Each row was made from one small tree. The marks that hang from a mark follow it in brackets, in alphabetical order. Every link used is in the known rows. Write each row's tree.
In the rows, 128 means zero.
Known rows:
sebu{madebis{mumar}}: [157 128 127 125 119 119  98 107 139 120 152 121 120 109 122 139 115 125
  94 153 109 164 123]
mugav{toral{dubo{beviz{madebis{lota vofo}}}}}: [114 206  86  86 108 149  87  92 135 191 113 120 116 133 146  95 124 171
 110 159 109 118  91]
toral{dubo{beviz{kosopo madebis radib}}}: [135 164  89  84 119 126 102 105 133 212 138 160  89 115 181  65  90 149
 126 194 136 139 102]
mumar{kosopo}: [128 132 118 137 135 120 106 109 137 126 140 101 123 121 124 123 122 124
 134 130 133 127 120]
dubo{beviz{kosopo madebis{lota mumar vofo} radib}}: [132 137  73  93 120 159  53  40 189 198 191 116  53  86 162  87 144 136
 111 203 129 150  81]
lota{madebis radib}: [147 130 144 132 122 129  86 138 151 151 144 121 136 144 160 139 140 125
 140 165 131 128 138]
ruti{madebis{difif lota mige vofo}}: [ 49 118  94 121 120 141 100 119 148 121 157  86 110 102 121 152 157 149
  99 141 109 102 123]
mumar{kosopo madebis{lota}}: [111 127  99 138 154 129  96  99 165 128 151  71 132 114 108 124 139 114
 149 157 131 126  93]
ruti{madebis{mumar}}: [138 126 122 131 127 102 106 115 118 118 158 111 122 110 121 158 121 128
 102 148 129 126 118]
mugav{toral{dubo{beviz{kosopo madebis radib}}}}: [136 192  79  70 109 109 103  97 125 216 121 162  96 119 172  54  76 168
 126 186 129 126 105]
madebis{difif lota mige mumar{kosopo} vofo}: [ 63 124  84 116 109 141  76  49 189 116 180  80  87  76  98 132 172 145
  77 130 104 140 104]
lota{radib}: [143 118 137 118 120 125 102 132 143 134 134 125 138 135 136 118 152 119
 145 150 123 129 131]
sebu{madebis{mige mumar}}: [124 128 119 117 113 109 110 120 142 122 135 130 107  90 118 134 119 119
  78 154 114 167 134]
madebis{difif mumar vofo}: [107 122 110 113 102 135  93  69 157 125 168 123 101  93 118 145 157 147
  81 121  99 148 115]
ruti{madebis}: [126 127 124 137 136 112 119 147 108 124 138 110 134 128 133 150 115 130
 129 145 133 108 127]
mumar{kosopo madebis{difif lota{radib} mige vofo}}: [ 60 111  85 108 126 132  60  89 204 137 159  70 114  86 113 122 186 119
 131 170 105 131 106]
toral{dubo{beviz{radib}}}: [134 166 110  79 102 129 130 123 124 173 124 170 112 138 139  93 110 146
 125 156 120 134 105]
mumar{kosopo madebis{difif vofo}}: [ 89 123  91 126 134 121  83  85 167 138 153  89 112  88 121 140 142 127
 124 141 109 138 106]
dubo{beviz{kosopo radib} toral}: [143 159  93  72  98 125 133  96 135 171 127 139  96 121 143  52  92 161
 143 166 122 119 110]
mugav{toral{dubo{beviz{madebis{lota}}}}}: [120 201  88  89 111 135 108 108 113 181 106 132 133 143 146  86 109 172
 113 159 118 114  90]
ruti{madebis{difif vofo}}: [ 94 121 110 126 121 128  96 119 128 126 156 103 118 111 135 160 136 149
 108 135 108 110 126]
dubo{beviz{radib} toral}: [147 168 102  75  99 126 140 117 125 162 111 154 110 135 136  81 105 150
 136 143 122 119 107]
toral{dubo{beviz{madebis{difif mumar vofo} radib}}}: [116 167  80  72  93 136  74  67 151 198 159 172  76  95 163 111 132 156
  74 163 106 159  86]

Which tree is each row?
[103 120  94 127 116 136  84  51 163 106 189  83 118 105 103 126 154 152
  98 128 109 133  91]	madebis{difif lota mumar{kosopo}}
[ 61 162  77  85 104 144 120 117 121 173 117 143 113 114 151  94 131 169
  82 158 110 128  96]	toral{dubo{beviz{madebis{difif lota mige}}}}
[ 78 114  94 107 101 138  49  53 204 123 186  76  98  84 107 122 195 134
  95 152  99 141 106]	madebis{difif lota{radib} mige mumar{kosopo} vofo}
[ 96 128 100 126 123 124  97  77 168 115 161  86 103  93  98 121 150 124
  97 140 129 138 106]	madebis{lota mige mumar{kosopo}}
[143 143 122 146 127 115  77  83 156 137 170  99 108 107 136 151 117 130
 103 149 137 144 117]	lota{madebis{mumar{kosopo}}}
[ 80 122  97 110 102 147  78  78 178 116 172  98  97  84 109 141 158 146
  64 149  85 158 117]	sebu{madebis{difif lota mige mumar vofo}}
[118 173  98 103 121 152 108 116 120 178 122 129 125 140 154  95 122 154
 113 169 123 126  86]	toral{dubo{beviz{madebis{lota}}}}
[119 134 132 117 104 124  64 106 185 155 156 120  93  94 145 151 164 116
  95 170 122 153 142]	lota{madebis{mige mumar vofo} radib}
[121 154  73  71  95 118  89  62 141 199 169 168  78  90 169  73 104 169
  84 187 114 155  87]	toral{dubo{beviz{kosopo madebis{difif mumar} radib}}}
[ 60 107  96 101 118 140  81 108 193 138 148  96 119  94 118 126 193 122
 124 168 100 131 114]	mumar{madebis{difif lota{radib} mige vofo}}
[ 77 109  68 101 123 129  83  63 184 166 187 130  72  72 153  92 143 143
  89 173 134 145 104]	beviz{kosopo madebis{difif lota mige mumar} radib}
[124 161 108  89 101 128 132 106 116 166 128 131 112 124 138  71  98 166
 120 172 109 131 111]	toral{dubo{beviz{kosopo}}}
[133 156  65  67  93 117  98  55 140 188 153 152  78  87 166  60  98 173
  96 174 117 143  90]	dubo{beviz{kosopo madebis{difif mumar} radib} toral}
[119 173  94  95 115 142  89  94 135 205 130 126  88 106 172  81 107 157
 111 188 118 141 105]	toral{dubo{beviz{kosopo madebis{vofo}}}}
[ 99 134 120 132 115 147  90 106 156 145 157 116 110 118 154 159 136 154
 103 134 110 129 132]	lota{madebis{difif vofo}}
[138 173  99  87 117 128 109 126 122 203 120 177 104 130 173  94 104 138
 120 171 136 139  99]	toral{dubo{beviz{madebis radib}}}
[ 98 129 102 126 130 144  84 103 145 161 142 128 104 103 164 139 143 140
 103 133 120 136 120]	beviz{madebis{difif vofo}}
[117 130  81 117 129 126  42  49 185 171 190 126  73  76 156 133 144 127
  94 146 131 155  97]	beviz{madebis{difif mumar{kosopo} vofo} radib}
[ 57 113  96 122 123 126 122 134 126 110 150  97 127 113 121 144 142 150
 102 140 116  99 122]	ruti{madebis{difif lota mige}}
[ 59 115 100 114 114 142 132 116 146 114 140 116 122 113 115 122 156 150
 101 124 112 119 121]	madebis{difif lota mige}
[ 78 136  99 127 106 121  69  68 179 141 173 101  79  74 134 158 141 143
  67 140 114 149 127]	lota{madebis{difif mige mumar{kosopo} vofo}}
[ 74 122 103 104  98 125 106  82 161 126 151 131  88  74 113 143 161 141
  67 122 102 150 128]	madebis{difif mige mumar vofo}
[139 170  80  78 113 138  89  84 155 211 130 134  72 103 178  61 101 152
 133 182 130 129 104]	dubo{beviz{kosopo madebis{vofo} radib} toral}
[101 123 108 124 118 166  78  97 166 120 168  88 122 121 125 136 148 154
 107 146  85 136 115]	sebu{madebis{difif lota vofo}}
[105 146  84  82 102 149  75  88 144 186 157 115 122 127 170  58 138 177
 121 204 101 126  89]	toral{dubo{beviz{kosopo madebis{difif lota{radib}}}}}
